Every row comes from one small tree of marks. The marks that hang from a mark follow it in brackets, in alphabetical order. Every link used is in the known rows. Which tree was each row made from?
In the rows, zero is written as 128.
Known rows
S[P[D Y]]: [118 150 120 144 120 126  97 135 129 130  92 121 131 164 129 154 115  89
 113 137 168 149 151 110 140 102 117 117  96 116]
D[P[S W[C R Y] Z]]: [ 78 126 177 105 185 138 121 134 130  82 160 154 161 106 108  62 110 192
 157 120 142  83 131 128 103 138 109 160 130 151]
P[D W[C S Y] Z]: [161 167 162 166 164 128 155 112 160 133 183  93 111 151 110  89 153 196
 222 126 191 127 112 166  93 149 124 207 141 111]
C[P[W[R] Z]]: [156 106 109 122  95  94 157 121  75 103  94 130 128 125 155 142 130  90
 122  90 102 142 107 164 121 176 128 113 140 165]
P[D S W Z]: [155 158 140 132 122 112 127 147 181 125 120  85  87 173 124 136 123 159
 205  99 142 138 118 145 112 177 114 133 103 120]
Z[P W[D R Y]]: [170  76 166  85 149 104  98 121  61 185 152 157 176  44  92  91 152  86
  98  95 112 147 115  82 188  94 187 136 140 118]
W[R]: [102 103  89 113  70 137 103 109 105 117  95 162 159 104 124 211  85  71
  84 111 118  83  99 130 156  71 155  66 151 153]
C[P[S W]]: [129  77 103 104 109 144  87 132 119 106  80 121 136 144 182 136 109 109
 106  86  84 141 149 123 159 173 108  69 124 135]
P[D Y[W[R S]] Z]: [174 213 144 145 125  96 193 126 157 145 148 111 104 160  92 137 167 151
 185 170 159 131 116 137  81 133 101 189 161 129]
Y[W[C P[D Z] R]]: [119 155 119 106 137 117 184 116 140 101 142 127 135 121 102 143 164  86
 143 154 126  77  92 143  60 128 141 143 174 152]
S[W[D P[C Y Z] R]]: [108 175 152 117 153 123 141 158 167 133 136 106  94  99  90 129 158 142
 150 154 133 119 117 152 112 102 121 160 147 135]
D[P[C S W Y]]: [ 70 125 153 104 176 155 117 163 148 122 134 189  97 160 131  84  74 170
 119 168 136 142 194  80  92 140  94 130  97 144]
W[C P Y]: [ 69 103 126 139 148 194  99  93 116  97 160 157 169 109 140 124 147 156
 107 166 151  74 139 121 129 102 141 133 158 100]
Z[W[D[P[C Y]] R S]]: [109 101 168  99 174 141  88 156 145 163 179 127 154  53  95  99 139 119
  93 131 132 117 132  72 152  85 140 142 167 133]
P[C W[D S] Y Z]: [160 181 171 171 172 111 160 143 179 161 151 116  68 166 108 100 152 207
 204 157 149 165 158 165  68 157  85 217 129 134]
P[S]: [ 88  84 105 123  77 178  51 123 156 123  94 133 139 136 164 195  92 120
  89 105 108  90 140 112 177  97 122  55 117 101]
P[C D W[R] Y]: [161 208 129 128 166  93 206 144 143 150 121 163  84 181  58 115  90 142
 199 203 172 178 151 130  49 139 109 191 125 164]
C[P[S W[D] Z]]: [159 105 130 118 120 112 108 135 129 104  91  74 128 129 155 119 159 141
 154  72  86 143 121 157 156 196 107 113 125 125]
D[P[S W Z]]: [ 79  97 148 102 129 141  94 152 136 100 132 149 109 133 158 116  95 143
 115  88 121 106 139 106 124 152 125  91 103 145]
R[P]: [120  83  66 141  69 133 103  98  62 120  97 160 155 128 177 169  85  77
  51  94  99 141 123 121 182 108 168  41  99 133]
Y[W]: [127 100  78 105  67 143 140 117 130 153  83 179  77 157 170 215 103  38
  74 116  91 100 131 118 128  80 153  53 131 149]
R[P[C D S]]: [123 127  93 149 117 129 118 117 106 110 121 118 158 151 136 122  96 140
 107 148 131 172 129 108 148 147 135 107  86 108]
R[P[C D S[W] Y Z]]: [151 184 137 170 141 104 174 143 134 143 137 106  98 163 119  69 129 189
 156 173 149 193 154 143 112 156  99 180  66  92]
W[D P[C S Z]]: [ 86 133 145 137 142 151  76 136 174  90 140  75 143 111 125 143 182 181
 146 137 121 108 115 127 129 158 115 137 143 101]
P[C D Z[W[S]]]: [156 125 145 172 106 121 162 142 145 186 183 106  65 126 124 132 159 114
 134 162 182 161 116 123  93 132 147 189 112  83]

Which tree is each row?
[ 72 140 142 154 161 141  71 127 143 104 133 134 200 117 127 141 110 140
  99 146 159 120 147 115 119  88  79 153 162 153] => W[R S[P[C Y]]]
[100 114 134 171  89 147 122 130 155 131 121 136  97 151 150 159 128 164
 125 152 135 119 140 152 103 130 101 152  92  91] => P[C S Z]
[172 122 101 116 117 118 145 118  83 117 103 123 121 152 145 125 125 109
 144 120 136 174 123 120 154 172 141 113 135 132] => C[P[D W[Y]]]
[164 171  89 147 128 101 203 117  88 147 116 162 104 181 122 111 112 111
 117 192 130 196 152 112  97 139 133 139  95 132] => R[P[C D Y[W]]]
[174 155 116 138  91  94 167 132 136 144 119 113  58 171 125 161 121 104
 183 100 154 148 101 158  99 156 153 124 105 134] => P[D W Z]
[121 103 103 159  85 126  99 107  95 103 111 124 164 129 176 136 115 145
  93  91  98 134 125 140 169 146 128  84  89 111] => R[P[S Z]]
[157 134 137 165 172 112 126  97 104 111 157 102 168 118 139  69 146 189
 164  85 121 141 117 170 146 154 134 156 126 135] => R[P[W[C D S Y] Z]]
[168 107 154 134 119 122 122 144 124 151 115  87 124 109 144  92 187 148
 125 125  98 150 156 130 160 173  95 151 119  79] => C[P[S Y Z[W[D]]]]
[126 177 136 150 136 149 137 144 175 151 125 125 103 182  89 126 115 186
 164 217 172 158 171 105 104 132  86 174 100  77] => P[C D S Y]
[127  99 129 119 156 157  77 120 181 140 135  97 131 122 126 139 118 126
 153  75 119  95 122 156 143 105 141 106 152 141] => P[W[C D S]]
[106 115 129  97 117 146  90 135 121 130 116 131 128 108 108 153 121 116
 100 118 122 107 124  98 180  87 159  80 127 123] => W[D[P[Y]]]
[120 125 104 114 123 129 145 126 121 139 123 118 131  98 105 126  92  73
 106 114 130 108  99 164 145  66 166 105 113 134] => S[W[C R[P[D]]]]
[ 92 136 121 112 129 138 115 119 151  90 148 133 154 112 158 172 159 108
 104 121 106  80 106 110  96 125 115 105 208 168] => Y[W[P[Z] R S]]
[174 122 120 163 119 103 171 106  69 150 161 121 135 111 129  82 148 118
 123 125 146 161 111 137 145 138 170 153  91  94] => R[P[D Z[W[C Y]]]]
[150 107  82 120 118 108 110 114  90 120  93 133 141 134 152 140  91  93
 109  66  83 156 120 133 174 136 166  53 105 163] => R[P[W[D]]]
[131  79 104 122 111 116 138 130  83 165 132 176 140  78 134 134 100  51
  56 124 107 141 131 104 141  94 167 101 118 145] => Z[W[R[P[C]]]]
[111 129 147  81 159 120 150 129 154 108 126 119 154  92  83 118 149 108
 138 116  96  56  94 144 108  97 135 133 159 157] => Y[W[C D[P[S Z]] R]]
[ 92 136 160 117 147 135 157 131 121 118 164 167 129 117 120  98 135 140
 107 154 140  89 139 117  85 109 115 154 147 144] => D[P[Y[W[C R S]] Z]]
[132  91 128 114 115 140 120 124 103 171 138 180 135  75 124 150 115  86
  90 129 129 106 132  99 165  68 160 117 147 129] => Z[W[R Y]]
[154 146 141 126 117 116 138 135 120 106 121  67 139 115 126 104 162 157
 157 125 139 145 103 145 162 163 105 154 133  97] => C[P[D S[W[R Y]] Z]]
[107 126 151  94 167 129 133 121 154 109 158 107 166  83  97 122 160 115
 127 109 112  58  87 137 111  89 136 140 189 161] => Y[W[C D[P[Z]] R S]]
[139 112 111 113 111 143 127 130 123 125  81 138 130 155 168 129 140 121
  99 145  83 140 173 111 143 156  83 102 133 115] => C[P[S Y[W]]]
